What can hang from each mark:
j_480: j_172 j_724
j_724: j_137 j_480 j_940
j_940: j_724 j_799
j_172: j_480
j_652: j_224 j_799
j_137: j_724
j_799: j_224 j_433 j_652 j_940
j_224: j_652

Each row was made from one small tree. Brackets hold a mark, then the marks that hang from it, in the order of their numbers. Every link used is in the known rows. Write each row's tree.
In the rows, zero is written as 128.
Known rows:
[j_724 j_480]: [123 101 163 148  93 136 127  90 120 175 172  84 170  95 158 131  88  53
 144 105 139 151 147 127 132 159 160 105 145  98 178 170  99 138 125 114
 143 150 159 135 126 104 109 128 159 160 161 150  82 110 168 108 172 170
 102 126  63 139 123 139]
[j_724 j_480 [j_940 j_799]]: [116 130 165 134  91 130 114  85 158 135 122 123 193  78 156 177 121  58
 144 115 115 146 105  67 176 128 134 139 166 167 145 159  94 172 103  81
 103 132 122 180 121 128 131 119 126 150 156 119 110  99 151 105 166 135
 116 122  89 162 125 127]
[j_799 j_433 [j_940 j_724]]: [123 103 107 133 156 143 163 135 130 137 104  73 105 138 106  61 136 106
 131 130 138 117 139 154  64 130 140 132 128  45 115 103 150 126 145 125
 172 149 176  89 131  80 126 121 175 137 148 148 106 189 211 194 133 135
 122 151  79 106 144 146]
[j_652 j_224 [j_799 j_433]]: [113 126 120 133 119  91 125 128 110 120 140 147 138 139 147  79 105 167
 130 157 131 138 106 135  94 133 155 152  97 114 154  76 125 139 138 188
 145  62 208  90 168  90 119 165 136 119 132 154  54 106 134 118 140 193
 111 109 161 115  78 126]
[j_172 [j_480 j_724]]: [136 105 143 116 125 159 142 116 104 155 171 109 136  93 122  90  62 105
 126  97 164 140 146 172 166 182 146  98 159 140 150 124  84 131 149  90
 178 158 156  88 118  34  86 110 171 175 153  91  94 123 185 181 159 150
  86  93  74 164 134 176]
[j_799 j_940]: [112  78 123 126 119 125 178 130 138 140 154  66 125  77 144 102 116  75
 129 108 130 138 120 143 107 117 162 123 140  84 168 129 118 165 153 126
 134 118 171 103 135  85 104 126 182 144 144 127 114 173 217 147 135 146
 114 143  57 118 148 145]
[j_224 [j_652 [j_799 j_433 [j_940 j_724]]]]: [147 141  89 147 149 156 125 128 121 133 132 118  66 127 118  84 117 147
 123 135 136 122  91 149  45 116 142 132 104 121 103  85 117  91 126 104
 158  86 242  62 160 101 141 143 153 127 151 145  63 173 173 177 128 132
 122 187  91  99  82 131]
[j_940 [j_799 j_224]]: [121 117 145 141  98 116 149 108 156 145 101 140 146  97 142 119 146 140
 138 113 105 147 106 121 164 120 154 138 143 101 175 135 118 180 119 134
 128  88 147 132 128 133 103 147 122 140 117 124 125 126 162 115 105 155
 135 112  81 136 144 137]
[j_480 j_172 [j_724 [j_940 j_799]]]: [128 147 134 117  96 149 124 113 136 102 115 107 153 104 130 120 132  82
  93 136 133 146 116 105 182 154 112 136 142 151 144 137 137 169 138 122
 129 116  93 124 141 125 155 132 144 154 116  74 170 130 136  99 121 130
  86  70 130 175 159 132]
[j_137 [j_724 [j_480 j_172] [j_940 [j_799 j_224 j_652]]]]: [139 197 131 143 152 129  86 130 145 139 155 117 150 122 139 183 170 117
 154 141 155 112 143  72 174  93  82 121 138 120 140 129 124 138 108  96
 104 105  47 180  81 153 157 117  83  96 100 140 169 134 116  71 148 115
 155 155 120 153 130 103]
[j_480 j_172 [j_724 j_137 [j_940 [j_799 j_224 j_433]]]]: [139 151 116 110 117 109 110 143 130  99 102 168 128 164 112 149 155 158
  84 156  78 131 120 133 152 114  80 120 101 187  98 147 198 129 132 181
 137 130  49 134 138 174 156 134  95 102 115 100 213 111  55  85  87 103
 133  78 252 133 168  91]
[j_480 j_172 [j_724 j_137 [j_940 [j_799 [j_652 j_224]]]]]: [100 147 116 117 131  97 140 170 108  71 121 148 113 148 130 151 150 169
 130 144 177 113 148 108 155 136 121 157 119 147 136 111 136 141 121 151
  50 107  60 168 121 187 163 137 107 114  54 119 179 116  42  96 106 111
 134 107 204 150 120 132]
[j_652 j_224 [j_799 j_433 [j_940 j_724]]]: [102 135  84 142 154 129 139 148 124 114 132 115 101 169 127  56 134 187
 148 155 159 115 112 144  47 119 134 162 107  86 117  63 133 135 134 148
 139  90 190  75 152  73 149 149 172 112 125 171  85 181 193 180 138 161
 134 147 135 105  98 143]
[j_137 [j_724 [j_480 j_172] [j_940 [j_799 j_433]]]]: [144 198 131 131 157 126  76 110 138 137 151 125 186 114 131 152 127  66
 125 170 134 117 121  72 148 123  81 121 113 154 110 141 157 154 115 115
 161 129  88 164 128 137 158 100  96 129 170 132 121 111 128  70 154 138
 117 114 154 175 123  90]
[j_799 [j_224 j_652] j_433 [j_940 [j_724 j_137]]]: [137 132  89 136 163 135 139 145 117 159 115 118  50 149 109 133 142 183
 114 118 124 105 146 191  48  98 128 111 114 107 106 140 174  92 123 146
 145 144 160  95 131 170 126 139 135 107 127 154 130 181 107 166  96  96
 161 169 140  79 138 127]
[j_799 j_433 j_652 j_940]: [135  60 106 118 146 103 178 158 133 112 139  91 101 123 119  65 143  95
 132 124 118 113 155 143  75 105 146 131 109  36 126  66 120 101 156 141
 123  94 171 124 115  85 119 116 132 105 123 143 105 165 202 169 128 136
 142 187  65  64 126 113]
[j_480 j_724]: [136  86 140 118  87 151 148 123 106 142 139  86 145 100 122  91  89 100
 120 118 142 147 154 154 155 170 160 100 153  91 162 153 124 125 152 111
 169 138 154 100 141  72  98 151 173 176 135 109 112 131 182 146 127 163
  94  75  73 160 145 167]
[j_480 j_172 [j_724 j_137 [j_940 [j_799 j_224]]]]: [129 161 127 118 103 124 112 128 131 107 114 148 132 141 129 171 150 155
 103 136 107 141 117 120 179 123  98 119 134 191 135 176 168 161 134 156
 108 130  44 139 128 176 149 142 123 120 103  88 218 117  73  75  89 102
 127  74 205 149 174 122]
[j_480 [j_724 j_137 j_940]]: [118 106 139  90  94 124 128 136 101 109 148 113 141  98 121 168 101 115
 110 123 115 140 137 135 170 144 154 110 167 182 132 199 149 123 157 125
 138 176 109 138 142 125 100 141 170 152 134  94 154 112  96 115 118 119
 105  73 135 150 160 152]
[j_799 j_433 j_940]: [122  75 117 113 133 116 173 137 142 135 143  85 127 110 128  73 122  85
 110 135  98 132 123 153  83 114 146 123 111  75 132 107 149 142 158 156
 161 113 173  97 144  80 115 118 158 126 155 134 115 167 216 152 124 150
 120 142  89  92 147 121]
[j_940 [j_724 j_137] [j_799 j_652]]: [110 110 144 151 151 124 147 123 115 114  67 153  98 130 108 122 150 166
 181 101 166 107 126 104 119 155 179 154 117  92 118 131  91 109 105  76
  81 154 164 155 138 173 100 128 108 153  84 161  96 110 114 150 108 111
 160 176  62 137  90 159]
[j_480 j_172 [j_724 [j_940 [j_799 j_224]]]]: [134 167 124 126  95 145 126 130 144 115 116 122 148 126 134 135 158 130
  99 139 112 147 118 122 186 119  90 131 149 140 147 138 159 169 133 143
 136  98  64 117 117 137 157 140 137 124  93  74 205 143 120 104 109 126
 111  66 173 156 178 125]
[j_940 j_724]: [111 116 145 139 133 154 143 103 112 162 106  75 117 119 127  94 123 113
 147  96 171 135 138 149 118 168 176 126 157  62 166 146 125 141 137 103
 157 167 192  99 139 103 107 145 177 167 114 142  78 150 166 173 135 160
 110 118  46 146 133 174]

Write each row's tree:
[150 161 125 123 151 115  95 143 154 124 137 149 173 122 122 165 171 146
 157 158 113 100 146  66 169  76  82 126 137 108  99 113 124 105 109  87
 146 108  72 189  83 118 132 119  58  90 134 147 137 119 127 103 134 108
 178 158 122 121 120 100] : [j_137 [j_724 j_480 [j_940 [j_799 j_224 j_433 j_652]]]]
[128 125 147  90 120 159 135 124 112 136 164 103 145  89 126 134  72  95
 111  93 142 138 130 156 190 149 129 114 186 170 141 126  95 135 159  93
 165 170 131 106  99  48 103 109 174 155 148  60 119 130 150 174 159 130
  85  83  79 162 149 165] : [j_172 [j_480 [j_724 j_940]]]
[157 137 109 117 131 122 130 164 142  94  93 143 122 169 111 102 187 146
  98 157  94 122 148 123 165 111  70 132 117  91  97  67 154 102 138 151
 127  77  61 125  98 137 172 139  78  89  77  95 195 139  90 119  89 112
 138 114 185  99 157  94] : [j_480 j_172 [j_724 [j_940 [j_799 j_224 j_433 j_652]]]]
[ 89 132  86 140 156 108 130 160 107 100 139 142  89 177 124  94 118 214
 151 155 152 107 106 139  33 122 142 153  89 132 109 101 145 119 130 164
 120 121 182  98 163 117 136 144 157 108 131 182  93 155 137 159 127 134
 151 153 179 110  95 133] : [j_652 j_224 [j_799 j_433 [j_940 [j_724 j_137]]]]
[142 124 104 161 177 153 139 139 131 145 146  57  91 184 120  63 145  73
 144 132 177 105 187 146  37 142  97 118  93  20 105  77 123  74 131 108
 109 150 115 106  95 128 182  92 137 104 115 187 112 187 179 160 171 127
 139 215  89  88 124 108] : [j_799 j_433 j_652 [j_940 [j_724 [j_480 j_172]]]]
[142 116 122 135 103 114 115 119 125 132 142 152 124 149 137  90 129 154
 115 148  74 149  90 147 114 108 143 117 111 116 142 106 134 108 149 169
 164  65 187  81 155  91 105 153 124 110 142 141  86 116 140 109 117 171
 127 122 145  93 113 109] : [j_652 [j_799 j_224 j_433]]
[157 105 113 104 116 119 147 163 146  92 100 156 145 146  99 106 183 172
 116 144  74 123 143 112 176  99  98 147 145  97  91  79 133  92 136 122
 134  77  92 144  95 108 138 144  80 100  91  98 171 131 116 147  91 112
 157 121 147  99 145 117] : [j_480 [j_724 [j_940 [j_799 j_224 j_433 j_652]]]]
[104 162 159 144 111 117  91  93 139 130 138 140 162 112 162 202 111  59
 128 128 128 143 104  79 149 134 122 130 116 209 140 190 123 168 102 131
  70 168  80 178 138 203 153 101 120 136 145 131 150  85  75  56 156 117
 114 127 160 163 123  97] : [j_724 j_137 [j_480 j_172] [j_940 j_799]]
[149  83 125 119 136  98 155 152 122 143 117 120 110 156 120  90 169 150
 123 118 106 127 161 162 116 111 140 124 122  27 142  76 135  89 146 167
 142  89 153 115 111 117 107 142 102  95  85 150 104 127 137 140 110 155
 151 150  98  67 133 118] : [j_799 j_224 j_433 j_652]
[108 101  98 152 184 114 152 174 115 128 144 110  89 182 121 113 138 166
 176 137 195  83 199 139  30 132 123 142 100  55 103  98 118  81 114 125
  72 174 108 148 104 151 145 116 129  93 105 209 104 159 126 173 151 114
 178 205 144  84  96 134] : [j_799 j_433 [j_652 j_224] [j_940 [j_724 j_137 j_480]]]
[149 156 120 150 145 152 122 107 137 159  56 149  94 136 111 106 165 181
 129 119 124 124 121 157 102 125 132 143 122  98 117 109 140 123  97 117
 165  98 185 101 139 164 135 153  98 136 115 136  93 142 118 168  91 132
 143 144  96 117 112 137] : [j_940 j_724 [j_799 [j_224 j_652] j_433]]
[157 139 114 105 109 125 109 140 124 112 109 185 111 116 107 182 139 180
  91 147  69 124 120 139 156  99 106 125 132 217  85 159 163 109 116 141
 139 109 106 151 146 180 131 154  85 120 138  85 171 108  40 112  74  83
 139  98 204 129 138 117] : [j_480 [j_724 j_137 [j_940 [j_799 [j_224 j_652] j_433]]]]
[115 129 158 153 118 122  99  97 101 172 171 101 128 132 161 159  86  53
 130 110 152 144 148 138 103 171 145  95 105 141 168 197 131 130 124 161
  96 188 109 137 148 173 124 108 150 147 144 166 111  95  97  62 166 155
 104 129 142 149 126 106] : [j_724 j_137 [j_480 j_172]]
[118 129 152  97 128 141 123 119 122  99 132 178 146  91 115 167  75 134
 124 105 142 124  99 113 200 144 132 130 149 243  99 157  86 154 126  83
 121 178 109 159 122 105  96  92 129 161 163  71 150  91 111 152 131  89
 117  98 136 182 128 157] : [j_172 [j_480 [j_724 j_137 [j_940 j_799]]]]
[125 109 146  96 155 133 139 143 123  88 126 184 126  97 104 163  93 150
 142  99 155 109 122 104 194 133 131 139 144 207  85 106  59 113 125  71
  88 161  99 168 100 118  97  87 101 141 123  84 141  95 100 160 132  79
 132 145 112 144 107 150] : [j_172 [j_480 [j_724 j_137 [j_940 [j_799 j_652]]]]]
[110 113  92 126 122  94 149 150 133 107 159 124 121 133 147  73 119 160
 125 163 117 129  94 134  67 103 144 156  98 116 145  62 128 150 140 182
 132  60 193  88 153  79 135 146 149 101 138 153  94 158 181 134 138 174
 125 141 163  98  95 119] : [j_652 j_224 [j_799 j_433 j_940]]
[147 154 125 112 125 122 118 117 155 136  87 155 126  99 133 167 162 143
  90 128  67 140  98 132 150  80 119 152 145 156 125 113 139 146 113 151
 135  68 157 134 130 173 134 154  87 112 122  90 121 118  81 124  93 119
 131 123 144 103 127 105] : [j_724 [j_940 [j_799 [j_224 j_652] j_433]]]
[158 127 122 140 108 122 136 110 141 164  88 160 109 101 123 124 148 156
 101 124  90 132 116 149 126 106 136 137 113 119 133 110 139 141 106 154
 152  62 187 116 143 158 115 154  83 129 129 117 103 115 117 121  90 137
 133 134 122 111 104 116] : [j_940 [j_799 [j_224 j_652] j_433]]
[118 117 144  80 125 138 122 129  95 119 162 135 133 101 128 173  67 120
 115 101 144 132 130 150 184 146 133 110 168 220 120 164 109 128 152 111
 134 203 111 134 116  84  88 102 164 151 157  80 137 100  96 162 150 106
 102  92 137 157 143 158] : [j_172 [j_480 [j_724 j_137 j_940]]]
[122 119 153 131 112 102 109 128 159 122 129 170 144 127 145 215 159 143
 163 113 110 122 129  76 171  89 126 137 145 165 122 158  89 117 100 100
  47 132  68 206  96 197 129 125  84  97 102 147 160  97  62  83 135  87
 174 163 131 110 120 107] : [j_724 j_137 j_480 [j_940 [j_799 j_224 j_652]]]
[114 176 152 144 108 107  90 101 150 140 136 151 144 137 167 219 140 106
 123 123 105 142 112  94 157 110  95 119 124 197 143 193 140 166 101 147
  68 150  48 177 115 220 153 113 103 106 122 132 187  97  60  49 141 104
 134 121 195 142 146  91] : [j_724 j_137 [j_480 j_172] [j_940 [j_799 j_224]]]
[128 120 131 124 111 133 128 123  83 136 153 106 111 131 128 115  91 100
 106 124 153 137 154 155 127 186 144  96 106 141 156 179 165 124 152 157
 141 168 107 105 159 140 120 132 161 158 129 122 152 113 101  89 111 145
  95  87 146 161 150 139] : [j_480 j_172 [j_724 j_137]]
[109 130 121 169 125 150 104 111 121 132 181 122 106 145 140 140  90 126
 177 117 155 119 108 100  62 138 150 115 118 165 104 169  83 102 118  77
 104 174 154 123 141 121 126 114 178 140 170 183 102 142 170 131 171 109
 138 184  93 133  97 135] : [j_652 [j_799 [j_940 [j_724 j_137 j_480]]]]
[134 141 141 168 134 133 103 107 135 151  90 170 139 177 116 142 136 167
 167 118 122 114 139 116 106 144 114 127 102 129  92 173 138 107  84 113
 138 176 103 153 135 178 128 122  92 126 152 186 120 102 109 122 119 113
 171 144 155 132 116 123] : [j_940 [j_724 j_137 j_480] [j_799 j_224 j_433]]
[109 148 154 128 112 118  88 105 115 148 171 101 147 121 167 204 109  46
 118 113 136 145 133 116 130 137 124 101 138 179 158 204 142 138 130 160
  80 195  90 153 132 179 141 110 152 131 141 138 135  96  61  63 167 127
  99 117 159 140 139 102] : [j_724 j_137 [j_480 j_172] j_940]
[143 128 136  95 134 150 132 123 137 102 117 159 166 111 104 111  94 104
 105 134 118 129 101 125 187 145 102 144 143 193  80  88 102 136 136  95
 174 140 120 129 115  67 120  91 114 147 171  65 120 108 155 177 138 116
 106  93 136 157 130 138] : [j_172 [j_480 [j_724 [j_940 [j_799 j_433]]]]]
[143 115 120 151 166 131 152 137 145 129  60 143 106 175 100  69 186 193
 163 120 125 109 139 130 113 132 130 148 116  27  97  64 117 104 113 110
 129  97 148 122 110 138 132 142  80 111  83 162 112 133 144 176  96 132
 174 168  82  98 117 136] : [j_940 j_724 [j_799 j_224 j_433 j_652]]
